Known rows, with every step that occurs:
mugu mosog muke zasov tugikub: [ 48 -42  -7  36   5 -28 -12   9  63  43  40  29  42 -22  -7  -8   2  40
 -19 -16  40  21 -17  -4  21 -42 -24]
nufo muke zasov tugikub mugu: [ -8 -79 -41  83  52 -40 -33  28  51  22  39  56  36 -26  14  15  22 -25
 -63 -45  30   0  19 -13 -16 -86 -19]
nare muke zasov fedet: [ 43   4  34 -21  73 -89 -33 -31  85   5  55   3 -14 -26  18  51  68  14
 -23 -50 -19  53 -30  -4  12  -4  -2]
nufo muke zasov: [  9 -32  -5  75  28 -32 -15 -28  55 -15  -3 -12  32 -23  -3  31  38  19
  14 -13  38  17 -27  -2 -23 -44 -17]
mugu fedet: [ 26 -16   9 -55 -10 -23   3  -5   1   4  14 -20  -6  -9 -33  -7   1  22
   3  -9   7  -7  26  16  55  19 -23]
nare muke mosog: [ 29  10  -1 -62  41 -43 -22 -43  35   3  56 -10  17  -6 -21  53  28   4
 -24   6   0  43  -2  15   3  -4 -43]
zasov fedet: [ 33   2  23   3  27 -45 -21  -9  10  -6   0  16 -29  11  20   7  36  -4
  -7 -25 -47  34  21   4  -8  -3   6]
tugikub mugu moge: [ -3 -15 -40 -14  12  -8 -36  59  29  22  39  27 -13  36  48  -8   6 -62
 -52 -31  13   6  34  -5  56 -56 -44]
mosog muke zasov tugikub: [ 20 -35 -14  71  23 -19   3  -6  55  31  29  32  40 -36  14   9 -16  57
 -23 -27  30  25 -25 -16 -17 -40  14]
moge mugu muke: [  9  -4 -31 -31  54 -21  32  -3 -44  -2  -1  17   2  35 -16  31  10  89
 -13 -41  10  14  19  31  33  -1 -37]
fedet mugu muke mosog: [ 39  28   5 -50  48  -6  -1 -38   2  13   1  12  41   2  -4  28  28  66
 -14  -3  11  62  46  29 -28  -2 -66]
muke mugu: [  5 -16  -6 -14  -3   8   2   7  12  38  -2 -31  11  24  16  36 -13   7
 -20  -5  35  20   9  10 -42 -30 -12]
tugikub muke: [ 13  14 -17  49  27  -4 -13  -4  29 -11  14  -1  22  14  -2 -19   8 -51
 -32 -16  15   7   5  10   4 -36   2]
mosog muke: [ 18  27  -3  66  19   3  20   3  15  10   1   7   1  18  10 -25 -26  41
   7  -9  18  20 -50  10  18 -17   7]
nare muke zasov: [  8  -2  15 -22  52 -47 -12 -28  87  10  63 -13  18 -37   0  51  39  20
 -20 -25  29  26 -58 -10  21   0  -8]
fedet mugu: [  7  43  27   4   7  35 -20 -19  16  31 -25  11  23 -12  12  -1 -16  24
 -29 -32  -6   7  23   8 -25  12  -4]
moge mugu: [ -8  -8 -22 -25  14  21  -7 -18 -34  12 -20   8   3  21 -11  34 -23  48
 -19 -49   0 -11  21  20 -14   4  -2]
tugikub muke mosog: [ 27   5 -22   1  31  -1 -34 -40  23  -8  19  -6  40  10 -16  15  21 -44
 -25   9  22  39  33  16 -44 -41 -30]
mugu muke mosog: [ 32  -9 -18 -54  42 -35  14 -24 -13 -11  21   3  22  12 -19  28  40  43
  10  23  16  53  31  22  -7 -11 -66]
nufo muke mosog: [ 29 -23 -17  34  17 -28 -24 -44   9 -24  -9 -12  34  10 -23  37  29   0
   8  19  11  44  24  20 -43 -45 -54]
moge mugu mosog muke zasov: [ 39  -2  -4   0  20   6 -14 -15  47  39   5   2  27  11 -13  13  -2  74
   8 -38  66  17 -45  19  24 -20 -29]
muke zasov fedet mugu moge: [ 48  29  27 -16  21 -19 -65 -19  80  32   3  11   9   0  64  34  28  15
 -39 -64 -17  62  41  -4  -4 -23 -32]
zasov muke mosog: [ 43  23  -2 -38  52 -35 -49 -59  12   6  44  -6  11  -3 -15  32  22  30
  -8 -15 -14  72  35  -3 -55 -30 -28]

Rows:
[ 53 -11  14  38   9  -1 -24  -5  74  65  20  39  60 -29   3  -7 -10  64
 -38 -39  34  26  -5   3   1 -31 -24] -> fedet mugu mosog muke zasov tugikub
[ 18 -24 -28  65  22 -23 -17   4  28   1  31  26  44  -1  -5 -16  -1 -45
 -67 -27  -4   6  33  -1  -2 -54   4] -> zasov tugikub muke
[ 44  15 -13   0   2   9  -4   9  -2  34  -8  10   5  53 -26 -19 -23  59
  -3 -32  32   7 -22  38  54 -15 -41] -> moge mugu mosog muke
[ 31 -22   1 -10 104 -76 -14  17  49   5  42  44 -16  -4  42  20  84  16
 -23 -51   8  47  12   3  10 -36 -23] -> tugikub mugu muke zasov fedet
[ 67  -1  15  -1  47 -39 -37 -24  45  31   0  19  -5  21   8  20  32  64
  -1 -64  13  48 -18  23  10 -24 -22] -> moge mugu mosog muke zasov fedet
[ 80  35  62 -65  40 -57 -63 -25 100  46  37   5  12 -13  -2  18  64  17
 -43 -56  -7  46   2  21  41   4 -56] -> nare muke zasov fedet mugu mosog
[ 24   6  -9  50  11   9  20  10  28  46  -1 -23  16  40  26  12 -34  42
 -12 -11  51  38 -33  16 -23 -46  -2] -> mosog muke mugu
[ -3 -14 -32  -5  72 -37  24  54  -5   3  39  44  -6  23  16 -16  37   5
 -31 -21  25   6  11  11  52 -35 -42] -> tugikub mugu muke
[ 23 -15 -24 -25 -21  -7 -18  26  33  36  15 -34   6  52  42  36 -10 -17
 -30 -13  26  38  29   3  10 -55 -44] -> muke mugu moge
[  9  -3  -9  41  41  -7 -23 -28  74  -2  26  -7  41 -23  10  11  27 -28
 -17 -25  52  18 -19  -9 -25 -38   7] -> tugikub muke zasov
[  3 -48 -44   7  70 -54  21  61  -6  17  53  69  11   7  13 -13  24  11
 -63 -30  10   6  41   7  46 -51 -40] -> zasov tugikub mugu muke
[ 39   6 -28  27 -10  -3  -3  30  46  45  17 -27  10  65  50  17 -30  15
 -25 -20  43  59 -11  10  27 -69 -38] -> mosog muke mugu moge
[ 52  43  30  -4  68 -46   3  -9  15   9  -5  34  -3  16  25   3  47  65
 -25 -48 -32  55  35  25  16   5 -35] -> zasov fedet mugu muke
[ 17 -32 -17  68   6 -23  -2   1  20  12 -15 -35  25  38   3  36   5   3
 -16  -6  37  29   3  19 -35 -68 -33] -> nufo muke mugu
[ 25 -27   1  13  47 -28   4 -11  47  34  27  43  58 -42  11  25  19  80
 -44 -41  18  32  28  -3 -17 -20 -24] -> fedet mugu muke zasov tugikub
[ 35   6 -15  26  21  -7  -9  56  31  42  29  31  -4  42   0 -59  -1 -16
 -19 -12  46   0 -28  22  73 -45 -41] -> tugikub mugu mosog muke
[ 43   0  10  16   9  -7  -8  -5  69  31  22  -6  25  -2  -7 -14  16  40
  24  -5  67  25 -60   4  32 -24 -26] -> mugu mosog muke zasov
[ 22  40  12  -7  48 -10  22  -2   3  11  -3  22  24   7   9  -4  17  69
 -21 -25   3  29  21  23  22   7 -38] -> fedet mugu muke
[ 49  -9  -1 -16   1 -15  20   4  24  46  16 -35   8  28 -11   5 -32  60
  -8 -18  55  27  -4  30  36 -21 -23] -> mosog muke mugu fedet
